Each row was made from one walk, in order. Every step used is in the known rows, and no mark comes twice. Write each row's walk.
Known rows
nuvef -> tage: [ -5  -9  -2  12  -1   3 -18   7   8   2  54   5  22  14  -5   0 -20  23
   1  -6  12  11   2  -4   3   5  10 -18]
lotu -> lefigev: [  3 -17   9  11  34  10 -15 -16  -6  -4  18   9 -10   2 -18  -1  10   4
 -10  10   6  12  -8  -8   3  -3  -9 -16]
tole -> gipit -> nuvef -> tage -> lotu: [ -3 -15   2  11  -7   5 -30  19 -15  13  26   4  22   4 -21   0  -1   9
   1   1  12  -3  23   3  27   1   3  -3]
lutov -> lotu -> nuvef -> tage -> gipit -> tole -> funep: [ 24 -20 -17   8 -23  13   3  15  13   3  11  15  17   6 -11 -11 -12  22
 -18  -6  -1  11  19 -12 -12  -3  10  13]
mariz -> gipit -> nuvef -> lotu -> lutov: [ 11  -3  -5  -1  -3   4   0 -24 -15   1   9  12  18  -4  18  -9  23  16
  -1   8   6  18  -5  -5  -9  -4 -14   2]
gipit -> tage: [ -6  -8  12  12  -5   9 -17  13   5   3  53   6  12  13   7   6  -6  10
  -7  -1   8  -7  -4 -15  10  -9  10  12]
lefigev -> lotu -> lutov: [ 13  -7  -5  -7  15  16  10  -5  15  -4  13   6   4  12  13   6  27   4
  -7  14   5   3 -21  -1  -5   9  11 -36]
tole -> gipit -> nuvef -> tage -> lotu -> lefigev: [  5 -27   7  12  31   7 -33  -3 -20   6  29   6  -4   0 -32  -3  11  14
 -12   7   8   8  11   2  23  -1  -4 -17]
lefigev -> lotu: [  1 -14   0   6  14  10  -2  19  37   4  12   6   9  16   0   8   0   7
   0   8   9 -10   2   2  -4  11  32 -31]
lefigev -> lotu -> nuvef -> tage: [  5 -28  -5  13  10   4   3  11  17  11  57   5  23  12 -10  -6 -32  28
  -3   0  10   2 -17   4   2  14  21 -20]
lotu -> lutov -> nuvef: [ 10  20   4  -2  -5  14 -11  -6  35   4  18   7  10   7  11  24  27 -11
  -2  10   3   6  -1  -6  -5   9  11 -26]
lutov -> nuvef: [  1  17  10   6  -9  10 -20   7  43   9  17   7  14   8   1  26   7 -11
   5   5   6   0  13  -6  -4   9  18 -16]
tage -> lotu -> nuvef -> gipit -> tole -> funep: [ 20 -26 -10  13 -19  17   2  11 -15  19  -5  20  12   2 -16  -1 -13  35
 -19   1   0  12  16 -13   6   5  15  20]
gipit -> tole: [ -7  -4 -23  15 -10   9  -4  -8   5   1  18   6  18   6   4   0  -5 -26
 -11   4   8  15   1 -19 -12  -5   8  31]
gipit -> tole -> funep: [ 17 -14 -12   9 -21  10  -6   9   1  11   1  13  11   8  -3   0  -9  18
 -12  -3   2  14  19 -18  -2   3  10  19]
lotu -> nuvef -> gipit: [  4 -27  11  15  -2  25  18  -7 -13  12   0  22  18   0 -17   4 -19  31
 -13   9   4  11 -15  -5   2  13   5   7]
nuvef -> gipit -> tage -> lotu -> lefigev: [  2 -25  14  15  32  12 -27   0 -24   3  33  13 -10  -3 -28   4  18  20
 -20  12   6  -1   0  -5  25 -10   3 -15]
mariz -> gipit -> tole -> funep: [ 18 -11 -11  11 -18   6  -2  -1   5  18   4  15  14   7   0 -12  -5  11
  -2  -5  -2  12  22 -15   2   1  17  20]
nuvef -> lotu -> lefigev: [  6 -23   9  14  33   1 -16 -11 -19  -4  18  14  -7  -9 -14   1   6  39
 -10   8   7  13   1  -8  -8  -4  -8 -23]
lutov -> tage: [ -2  13  36   5  -5  16 -27  10 -11  -3  19   7  18  15   7  -7   3   0
  -8   1   8  16  -7 -16   4  15  -4 -17]
lutov -> nuvef -> tage -> lotu: [ -3   1   5  11  -4   2 -32  22   2  11  39   6  18   3 -19  12   5   8
   3   3  10 -10  15   2  23   2  18 -32]
lutov -> nuvef -> lotu: [  3   4   8  11 -10  -3 -17   9  15   8  15  15  19  -6   5  22   0  42
   4   2   9   1  19  -8 -18   6  13 -21]
tage -> gipit: [ -1  -7   7   8  -8  23   1   7 -10 -21 -10   8  14   5 -18  -7  14 -14
   9   2   4   0  12  -9 -13 -17 -17 -13]
gipit -> nuvef -> lotu -> lutov: [ 11  -5  -6  -2  -4   6  -2 -17 -17  -3   7  11  14  -3  17  -1  22  21
  -9   8   9  19  -7  -6 -12  -4 -19   0]
mariz -> gipit: [ -2   2  13  13  -1   4   4 -18  13  13  12  11  22   5   1 -20   8 -20
  24   2   1   0   2  -5   9   0  12   0]
tole -> gipit -> tage -> lotu -> lutov: [ 11  -8   7  -2   2  18  -3   0 -22   2  23   6   4   2   0   7  33   6
  -7  11   2  -5 -18  -7  20   4  -5 -18]

Which walk is each row?
[ -4  -5  15  13  -6  13 -28  25  -9  13  32  13  13   1 -17  17  10  17
 -10   7   8 -16  13  -5  30  -6  22  -8] : lutov -> nuvef -> gipit -> tage -> lotu
[  8 -26  14  15  -1  11  13   8 -22  17  25   9  14  -6 -20  -7 -14  -1
  -4  12   5 -16 -30  -7  22   1  -2  12] : gipit -> tage -> lotu -> nuvef
[  0 -24 -25  17  -3  18  11  -9   4   9  14  15  21   5  -5   1 -17   2
 -24   9   5  15  -8 -12 -11   5  25  29] : lefigev -> lotu -> nuvef -> gipit -> tole
[ -5  -8  14  12  -6   8 -22  24 -18   9  32   7  11   1 -14   6   8   2
  -3   7   9 -20   2  -7  30 -11   9  -3] : gipit -> tage -> lotu
[ 10  19   5  -3  -3  13 -15   2  24   8  15   7   9   3   2  25  35 -12
  -2  13   3  -1   2  -3   7   7  13 -31] : tage -> lotu -> lutov -> nuvef
[ -6 -14  12  15  -7  17 -15  11   1   6  47  14  15  12   1  12 -10  34
 -16  -1   7   1   2 -13  11  -5  17  11] : nuvef -> gipit -> tage
[  6 -22   3  14  28  -4 -22 -23 -15   4  17  14   1  -8 -11 -12  10  25
  -8   7   8  18  13  -3  -3 -12 -11   4] : mariz -> gipit -> nuvef -> lotu -> lefigev
[  9  17   5  -1  -5  13 -21   5  26   8  30   6  10   5   6  25  33  -8
  -5  11   3  -5   2  -4  10   4  17 -25] : gipit -> tage -> lotu -> lutov -> nuvef
[ -1 -15  20  12  -8  12 -20  26 -17  12  26   6   9   2 -18  10   8  11
   0   3   6 -22   8  -8  32   2   9  -5] : tole -> gipit -> tage -> lotu
[  3   7  -5   4  -2   5 -24   3  30   5  62   4  21  14   5  14   1  18
  -4  -2   8  12   4  -1   0  10  19 -33] : lotu -> lutov -> nuvef -> tage
[  5   3   7   4  -4  25 -11  -1   9   8   6  19  14   2  -6  27  21  26
 -14  11   3   9  10  -1   5   9  19 -23] : tage -> lotu -> lutov -> nuvef -> gipit
[ -1   2 -14   8 -12  21  -9  -8 -18 -19  12   4  20   9   3 -14  16 -31
 -16   4   4  21   1 -21 -19 -12  -6  14] : lotu -> lutov -> tage -> gipit -> tole
[  2 -27  10  15   1  18   0  15   7  12  49  14  15  11  -3   8 -18  38
 -20   3   6  -6 -12  -8  10   1  26  11] : lefigev -> lotu -> nuvef -> gipit -> tage
[ -4  -6  -4   7 -17  17 -18  -2  -4  -8 -12   4  24   8  -9 -13   8 -30
  -2   2  12  13  32  -4  -7 -23 -26  37] : tage -> gipit -> nuvef
[  0  -5 -35   9  -4  14 -10  -1  18 -12  34   2  22  13  -1  -3  10 -19
 -13   2   5  13  13 -10 -21 -11  20  -1] : lefigev -> lotu -> lutov -> nuvef -> tage -> gipit -> tole
[  4 -11  25   9  34  11 -33  -1 -31  -2  19   9  -9  -1 -25  -6  24   4
 -16  13   6   6  -5  -6  21  -1  -8 -32] : lutov -> tage -> lotu -> lefigev
[ 17 -18 -16  10 -20  13  -9  13  -6   2   9  12  15  10 -11  -8  -8  23
 -10  -8   1  15  29 -15  -8  -6   7  11] : nuvef -> tage -> gipit -> tole -> funep
[ -2  -1 -24  11 -10  19 -10  -8   5   6  15  13  19   2   1  16  12  -6
 -24  10   4  16   8 -13  -5   1  24  15] : tage -> lotu -> lutov -> nuvef -> gipit -> tole
[  1   3   4   1 -16  20 -25  -6 -15 -12  -5   4  24  12   1 -19  21 -28
 -11   3  10  23  23  -6  -6 -18 -32  25] : lotu -> lutov -> tage -> gipit -> nuvef
[  7 -32   6  13   7  25  20   3   4  13   2  20  16   4 -16   6 -17  36
 -15  11   5   4 -13   1   0  16  21  -6] : lefigev -> lotu -> nuvef -> gipit
[ -5  -9   6  12  -1   4 -24  22 -18   7  34   7  18   2 -22   1   0  11
   3   3  12  -8   7   0  25  -1   9 -24] : nuvef -> tage -> lotu
